What can hang from each mark
Q991: Q248 Q628
Q233: Q51 Q272
Q326: Q248 Q272 Q628 Q991
Q628: Q326
Q272: Q233
Q248: Q326 Q628 Q991
Q159: Q51 Q272

Each row was made from one small tree. Brackets hold a mark, then the marks that hang from it, in the order of their numbers. Every link used is in the known rows. Write each row's tree.
Known rows
(Q159 Q51): [-0.126  3.949  0.340 -0.410  0.504 -0.793 -0.927  0.250  1.975  0.987
  0.132  1.411  0.572  1.782 -2.345 -4.222  3.167  0.190  0.124  2.067
  1.820  3.281 -0.422  1.181 -0.054]
(Q991 Q248 (Q628 Q326)): [ 3.244 -2.441  0.846  3.455 -0.609  4.457 -0.380  1.247 -1.751  1.926
 -3.015  1.396  3.601  1.996  2.864 -5.594 -0.274 -0.291 -6.342  2.669
  1.929  0.326  0.300 -0.838 -0.336]
(Q248 Q991): [ 2.864  0.010 -0.599  2.995 -0.008  0.154 -0.897  1.555  3.339  1.003
  0.495  3.746 -0.088  2.130  1.891 -2.363  1.866  0.053  0.304  1.831
  3.989  0.705  0.755 -1.293 -1.898]
(Q248 (Q628 (Q326 (Q272 Q233))) Q991): [ 1.779 -5.552 -1.628  5.474  1.094  4.756  0.117  4.144  2.730  1.856
 -1.376  5.609  2.167  3.355  2.622 -5.379  2.700 -0.996 -0.478  0.968
  6.023  2.273 -0.602 -1.610 -1.084]
(Q248 Q326 Q991): [ 3.596 -1.466 -0.036  4.150  0.877  1.467 -1.284  1.916  3.021  1.988
 -0.770  4.913  0.569  3.195  2.214 -2.241 -0.521 -1.116 -1.498  1.068
  5.197  1.821  0.948 -0.881 -2.895]
(Q248 (Q326 Q628)): [ 1.521 -2.121  0.498  4.403  1.472  1.290 -1.791  1.155  0.154  2.407
 -2.178  2.577  0.513  3.496  2.801 -1.013 -0.777 -2.269 -2.933  1.066
  3.937  0.514  0.750  1.071 -0.192]
(Q326 Q628): [ 0.693 -0.142 -0.084  2.966  0.509 -0.414 -1.671  0.905  0.583  1.434
 -0.985  1.297 -0.124  2.339  2.460 -1.525  1.967 -0.773 -1.200  1.498
  2.780 -0.643  0.447  0.732  0.623]
(Q326 (Q248 (Q991 Q628)) Q272): [ 1.590 -4.089 -0.464  4.284  1.015  1.067 -2.090  2.021  0.726  1.908
 -0.987  4.218  1.101  2.303  6.665 -4.995  1.990 -2.511 -1.574 -0.585
  5.202  0.669 -0.987  1.543 -2.011]
(Q248 (Q326 (Q272 (Q233 Q51)) Q991) Q628): [-0.852 -3.771 -0.552  6.074  2.683  2.830 -0.586  2.292  5.156  2.232
 -1.958  4.071  2.389  5.176  3.904 -3.100 -0.179 -2.448  0.005  0.709
  6.707  4.437 -3.791  2.407 -1.906]
(Q272 Q233): [-1.689  2.039 -0.700  1.863  0.350  0.171 -0.360  0.504  2.116 -2.334
 -1.841  0.017  0.222  1.340 -0.393 -3.031  2.745  0.833  0.593  4.006
  2.508  0.929  0.773  0.412 -1.551]
(Q248 (Q991 (Q628 (Q326 (Q272 (Q233 Q51)))))): [ 0.922 -1.890 -1.946  4.789  0.141  2.911  1.318  2.609  3.892  1.255
 -3.192  4.288  3.606  3.753  2.773 -4.772  2.030 -1.021 -1.642  1.948
  4.366  3.007 -3.700  0.007 -1.449]
(Q991 (Q628 (Q326 Q248 Q272))): [ 1.222 -5.000 -0.007  2.505  0.022  3.053 -0.063  1.261 -1.744  3.236
 -2.127  3.336  1.709  1.605  4.740 -6.587  1.297 -1.963 -4.505 -1.336
  2.452  0.181 -0.457  2.899 -0.238]
(Q628 (Q326 (Q248 Q991) (Q272 (Q233 Q51)))): [ 0.505 -2.456 -1.845  3.561  1.016  1.773 -0.431  1.128  3.931  3.195
  0.841  5.127  3.414  3.463  4.345 -5.496  2.312 -2.774 -0.584 -1.131
  5.418  2.871 -2.957  2.713 -1.917]
(Q628 (Q326 Q248)): [ 2.348 -2.163 -0.157  1.034 -0.227  1.902 -0.654 -0.098 -0.537  3.127
  0.880  2.502  1.035  1.457  2.942 -5.228  0.777 -1.606 -3.599 -0.546
  1.940  0.278  0.812  2.121 -0.803]
(Q326 Q248 (Q272 Q233) Q628 Q991): [-3.181 -5.054  0.143  3.148  0.076  0.745 -3.383  0.763 -0.424  2.035
 -0.278  0.774  1.899  4.275  8.964 -4.297  3.125 -4.607  0.295 -1.382
  5.302  1.236 -1.516  5.206 -0.255]
(Q159 Q51 (Q272 Q233)): [-3.941  4.880  0.003 -2.173  0.295 -0.018 -1.510  1.322  0.763 -2.422
  1.422 -0.048  1.191  1.216 -4.591 -4.858  6.344 -0.803  3.430  6.334
  1.912  6.105 -1.527  2.253  0.717]
(Q233 Q51 Q272): [-0.609  5.574 -0.141  3.145  0.351 -2.630  0.472 -0.862  6.669  0.885
  1.545  3.328 -0.317  4.536 -1.598 -0.817  2.856  1.984  1.274 -0.448
  0.203  1.991 -1.101  1.470 -1.617]
(Q628 Q326): [ 2.391 -0.951 -0.123  1.033 -0.970  2.038  0.928  0.932  0.439  2.192
 -0.795  2.637  0.494  1.012 -0.132 -3.962  1.068  0.648 -2.518  1.280
  1.441  0.448  1.183  0.081 -0.297]
(Q628 (Q326 Q248 (Q272 Q233))): [-1.799 -3.581 -0.807  1.232  0.512  2.885 -0.144  0.586 -0.187  1.402
 -0.961  2.522  1.780  1.611  2.825 -6.503  2.711 -1.492 -1.636 -0.900
  3.817  1.270  0.089  3.920 -0.858]
(Q233 Q51): [ 0.718  3.785 -0.761  2.226  1.221 -1.511  0.553 -0.408  4.472  0.855
  0.282  2.284  0.303  1.404 -0.754 -1.781  1.081  0.790 -0.361  2.272
  2.510  1.260 -1.769  1.223 -1.037]
(Q326 Q248 (Q272 (Q233 Q51)) Q628 Q991): [-3.203 -3.064 -0.355  3.570  0.853 -0.310 -2.928  0.041  2.509  2.783
  0.446  1.343  2.810  4.834  8.393 -3.379  2.252 -4.982  0.464 -1.292
  5.382  2.403 -4.482  5.760 -0.436]
(Q991 Q248 Q628): [ 1.623  0.002  0.940  4.130  0.617  2.137 -1.264  0.837 -0.730  0.074
 -2.899  0.355  2.207  1.698  2.599 -4.118  0.416  0.169 -4.161  3.776
  2.625  0.004  0.067 -0.742 -1.144]
(Q326 (Q272 (Q233 Q51)) (Q991 Q248 Q628)): [-1.930 -1.906  0.348  4.599  0.256  2.501 -0.797  0.568  2.812  0.347
 -3.186  0.450  4.436  3.701  5.589 -4.866  1.150 -1.487 -1.388  2.101
  4.752  2.947 -4.301  2.949 -1.552]

Write each row's tree
[-1.086 -2.949 -0.818  2.840 -0.546  3.873  1.420  2.172 -0.613 -0.463
 -4.980  1.784  2.030  1.704  1.291 -5.720  2.692 -0.017 -2.584  1.923
  2.791  1.498 -0.469  0.981 -0.473]
(Q991 (Q628 (Q326 (Q272 Q233))))
[ 3.560 -4.927 -0.793  3.946 -1.117  3.747  0.898  3.440  0.712  2.907
 -2.855  5.467  1.470  2.767  3.629 -5.146  1.611 -0.629 -2.951 -0.310
  3.854  0.867 -0.812 -0.761 -0.872]
(Q248 (Q991 (Q628 (Q326 Q272))))
[ 4.982 -3.776 -0.401  6.762  2.539  2.927 -1.985  3.255  3.398  2.802
 -0.373  5.261  0.882  4.255  3.172 -1.947 -0.767 -1.517 -2.039  2.105
  6.216  1.995  0.253 -2.214 -2.494]
(Q248 Q326 Q628 Q991)
[-1.377 -2.948 -0.195  5.921  2.450  3.283 -1.414  1.534  4.173  1.930
 -0.438  2.505  4.004  4.311  4.941 -4.577  1.226 -1.873 -0.107  1.629
  6.698  3.134 -4.061  1.882 -1.506]
(Q326 (Q272 (Q233 Q51)) (Q991 (Q248 Q628)))
[ 0.351 -5.037  0.954  5.384  2.476  3.449 -2.092  1.597 -1.383  3.561
 -2.919  3.873  2.425  3.395  4.242 -2.908 -0.411 -2.588 -3.711 -1.780
  6.646  0.343  0.392  2.361 -0.078]
(Q991 (Q248 (Q326 Q272 Q628)))
[-2.267 -1.658  0.109  6.082  3.732  2.866 -1.626  0.791  1.611  2.058
 -3.120  3.023  4.271  4.592  3.596 -2.629 -0.111 -3.303 -2.532  0.796
  6.788  2.404 -2.681  3.137 -0.640]
(Q991 (Q248 (Q326 (Q272 (Q233 Q51)) Q628)))
[ 0.779 -5.919  1.089  3.938 -0.373  2.726 -0.497  2.049  0.532  2.647
 -4.294  3.332  1.010  3.618  5.535 -4.160 -0.706 -1.936 -2.469 -0.885
  4.506  2.158 -1.119  2.495 -1.679]
(Q248 (Q326 Q272 (Q991 Q628)))
[ 1.568 -5.389  0.545  6.256  4.024  4.860 -1.190  2.479  0.593  3.243
 -2.304  4.964  2.259  2.782  2.425 -4.461 -1.134 -1.124 -3.446 -0.244
  7.190  1.280  0.318  0.696 -1.458]
(Q991 (Q248 (Q326 Q272) Q628))
[-1.272 -6.021  0.142  1.430 -1.534  3.502 -0.897  0.787  0.069  2.774
 -0.218  2.351  2.284  2.911  6.368 -6.754  2.169 -2.895 -0.860 -2.394
  3.981  2.420 -0.994  4.751 -1.145]
(Q628 (Q326 Q248 (Q272 Q233) Q991))
[ 4.276 -2.135  0.002  5.504  0.496  2.175 -1.638  2.505  1.814  1.259
 -3.141  3.780  1.327  3.896  4.052 -2.562 -1.082 -1.560 -3.420  2.968
  4.332  1.937  0.021 -1.794 -2.858]
(Q248 Q326 (Q991 Q628))
[ 1.781 -2.806  1.519  5.401  2.146  3.045 -3.072  0.928 -1.088  3.075
 -1.829  2.012  2.593  3.911  4.317 -2.240 -1.365 -2.873 -4.598  1.033
  5.037  0.393  0.792  1.007 -0.361]
(Q991 (Q248 (Q326 Q628)))
[-0.066 -3.960  1.272  2.775 -0.568  2.673 -0.992  1.029  0.743  2.815
 -0.866  2.567  1.977  2.135  4.779 -4.884  0.870 -0.810 -0.664 -1.608
  5.309  0.766 -0.256  2.575 -1.018]
(Q326 Q272 (Q991 Q248))
[ 0.332 -4.240 -0.553  4.192  3.230  1.459 -1.781  1.789  1.056  2.679
  0.565  4.063  0.114  1.787  3.863 -4.873  2.116 -1.668 -0.851 -1.199
  5.319  0.097 -0.292  2.423 -0.778]
(Q326 (Q248 Q628) Q272)
[ 1.159 -6.577  0.354  0.894 -1.706  2.830 -0.695  0.750 -0.301  5.225
  0.705  3.775  1.451  2.411  6.686 -6.677  1.097 -2.966 -1.909 -4.368
  3.966  1.304 -0.482  4.530 -0.666]
(Q628 (Q326 Q248 Q272 Q991))
[-0.807 -4.496  0.240  6.674  4.372  5.336 -1.312  2.563  1.084  0.906
 -3.423  3.567  3.110  3.129  2.320 -4.855  0.025 -1.236 -2.551  1.991
  7.753  2.250  0.011  0.992 -1.941]
(Q991 (Q248 (Q326 (Q272 Q233)) Q628))
[-1.920 -3.618 -0.881  4.766  2.415  0.933 -1.931  0.931  4.292  2.359
  1.217  2.594  2.576  4.209  6.475 -4.657  1.984 -3.364  0.828  0.016
  5.998  3.148 -4.156  4.295 -1.709]
(Q326 (Q248 Q628) (Q272 (Q233 Q51)) Q991)
[ 0.420 -3.261  1.222  3.784  2.394  3.641 -0.453  1.155  0.299  2.638
 -2.758  4.463  1.765  1.612  1.747 -4.245 -0.647 -0.593 -2.921 -1.059
  5.958  1.130  1.163  2.209 -1.728]
(Q991 (Q248 (Q326 Q272)))
[ 0.944 -2.591 -1.758  7.684  4.409  2.725 -0.449  3.347  6.286  1.958
 -1.434  6.596  2.542  5.065  2.287 -2.581  0.418 -2.131  0.066  1.517
  8.572  4.012 -3.276  0.240 -2.885]
(Q248 (Q326 (Q272 (Q233 Q51))) Q628 Q991)
[-0.083 -2.569 -1.092  5.582  2.952  5.210  0.636  1.881  2.789  2.585
 -1.165  4.039  4.666  3.089  1.540 -5.650  1.098 -0.702 -2.851  1.686
  5.758  2.456 -2.886  0.751 -0.332]
(Q991 (Q248 (Q628 (Q326 (Q272 (Q233 Q51))))))
[-0.068 -4.133  0.531  2.794 -1.338  1.359 -0.331  1.870  0.644  1.498
 -2.990  2.125  0.651  2.433  4.708 -4.336  1.637 -0.660 -0.646 -0.119
  3.544  1.008 -1.486  2.214 -0.806]
(Q326 Q272 (Q991 Q628))
[ 0.221 -3.661 -0.476  5.873  1.440  3.263 -0.747  3.235  2.196 -0.370
 -5.231  4.138  1.953  3.974  3.649 -3.968  1.152 -1.690 -1.447  2.421
  5.914  2.604 -0.665  0.026 -3.127]
(Q248 (Q326 (Q272 Q233)) (Q991 Q628))
[-1.272 -3.699 -0.742  1.775 -0.731  2.114 -0.152 -0.223  2.841  3.682
  0.637  2.734  3.147  3.772  5.863 -6.080  1.260 -3.283 -0.816 -1.936
  3.979  3.306 -3.598  5.329 -1.209]
(Q628 (Q326 Q248 (Q272 (Q233 Q51)) Q991))
[ 3.164 -4.960  0.807  5.247  0.712  2.899 -2.058  2.360  2.482  3.345
 -0.676  3.272  0.873  4.334  4.580 -2.513 -1.645 -1.968 -2.122  1.073
  4.995  2.377 -0.157  0.124 -1.700]
(Q248 (Q326 Q991) Q628)
[-2.178 -4.111  1.013  4.143 -0.421  3.650 -1.656  1.449 -0.131 -0.291
 -3.900 -0.039  3.672  3.256  6.156 -5.635  1.716 -1.243 -1.499  1.918
  4.643  2.070 -1.576  2.082 -1.471]
(Q326 (Q272 Q233) (Q991 Q248 Q628))
[-0.256 -4.665 -1.160  4.538  0.254  3.599  0.774  2.191  4.263  3.257
 -0.720  4.006  3.171  4.147  3.529 -4.987  1.517 -1.648 -0.369  0.203
  5.025  3.600 -4.064  1.851 -0.202]
(Q248 (Q628 (Q326 (Q272 (Q233 Q51)) Q991)))
[ 1.590 -7.222  0.627  5.263  1.367  3.649 -1.075  3.089  2.048  4.054
 -1.648  5.154  0.575  3.855  4.674 -3.569 -0.698 -1.945 -1.083 -1.416
  6.523  2.573 -0.803  2.109 -1.447]
(Q248 (Q326 Q272 Q991) Q628)
[-2.956 -3.967  0.108  3.157 -0.614  1.190 -1.737  1.730  0.908  0.746
 -2.279  1.161  1.207  3.891  5.724 -3.012  3.312 -2.395  1.336 -0.286
  4.817  1.218 -1.313  3.256  0.271]
(Q326 (Q272 Q233) Q628 Q991)
[ 0.802 -4.693 -0.579  4.306  1.373  0.322 -3.464  1.770  0.475  3.956
  0.982  4.862  0.843  3.447  7.701 -3.348  2.720 -3.939 -0.595 -2.604
  6.041 -0.114 -1.092  2.358 -0.593]
(Q326 (Q248 Q991) Q272 Q628)
[ 4.132 -6.327 -1.192  5.285  0.902  4.391  0.205  4.254  2.406  4.423
 -0.410  7.218  1.228  3.006  2.759 -4.879  1.699 -0.909 -1.532 -0.926
  5.960  1.126 -0.354 -1.741 -0.520]
(Q248 (Q628 (Q326 Q272)) Q991)
[ 3.671 -3.116  0.006  5.784  1.203  1.593 -2.875  2.426  1.533  3.249
 -1.254  4.492  0.950  4.694  4.972 -0.907 -0.375 -3.140 -2.610  0.862
  5.476  1.026  0.372 -0.761 -1.192]
(Q248 (Q326 Q628) Q991)
[ 0.084 -1.455 -1.218  6.417  2.326  2.072 -0.087  2.434  4.764  0.699
 -4.157  4.818  2.974  4.644  3.028 -2.913  0.415 -2.017 -1.444  2.767
  6.121  3.646 -3.618  0.891 -3.011]
(Q248 (Q326 (Q272 (Q233 Q51))) (Q991 Q628))
[-1.067 -3.168  0.006  3.058 -0.711  4.207  0.358  0.569  2.825  3.383
 -0.845  2.614  4.978  3.533  4.096 -5.891  0.690 -1.574 -1.585 -0.446
  4.852  3.136 -3.202  3.012 -0.885]
(Q628 (Q326 (Q272 (Q233 Q51)) (Q991 Q248)))
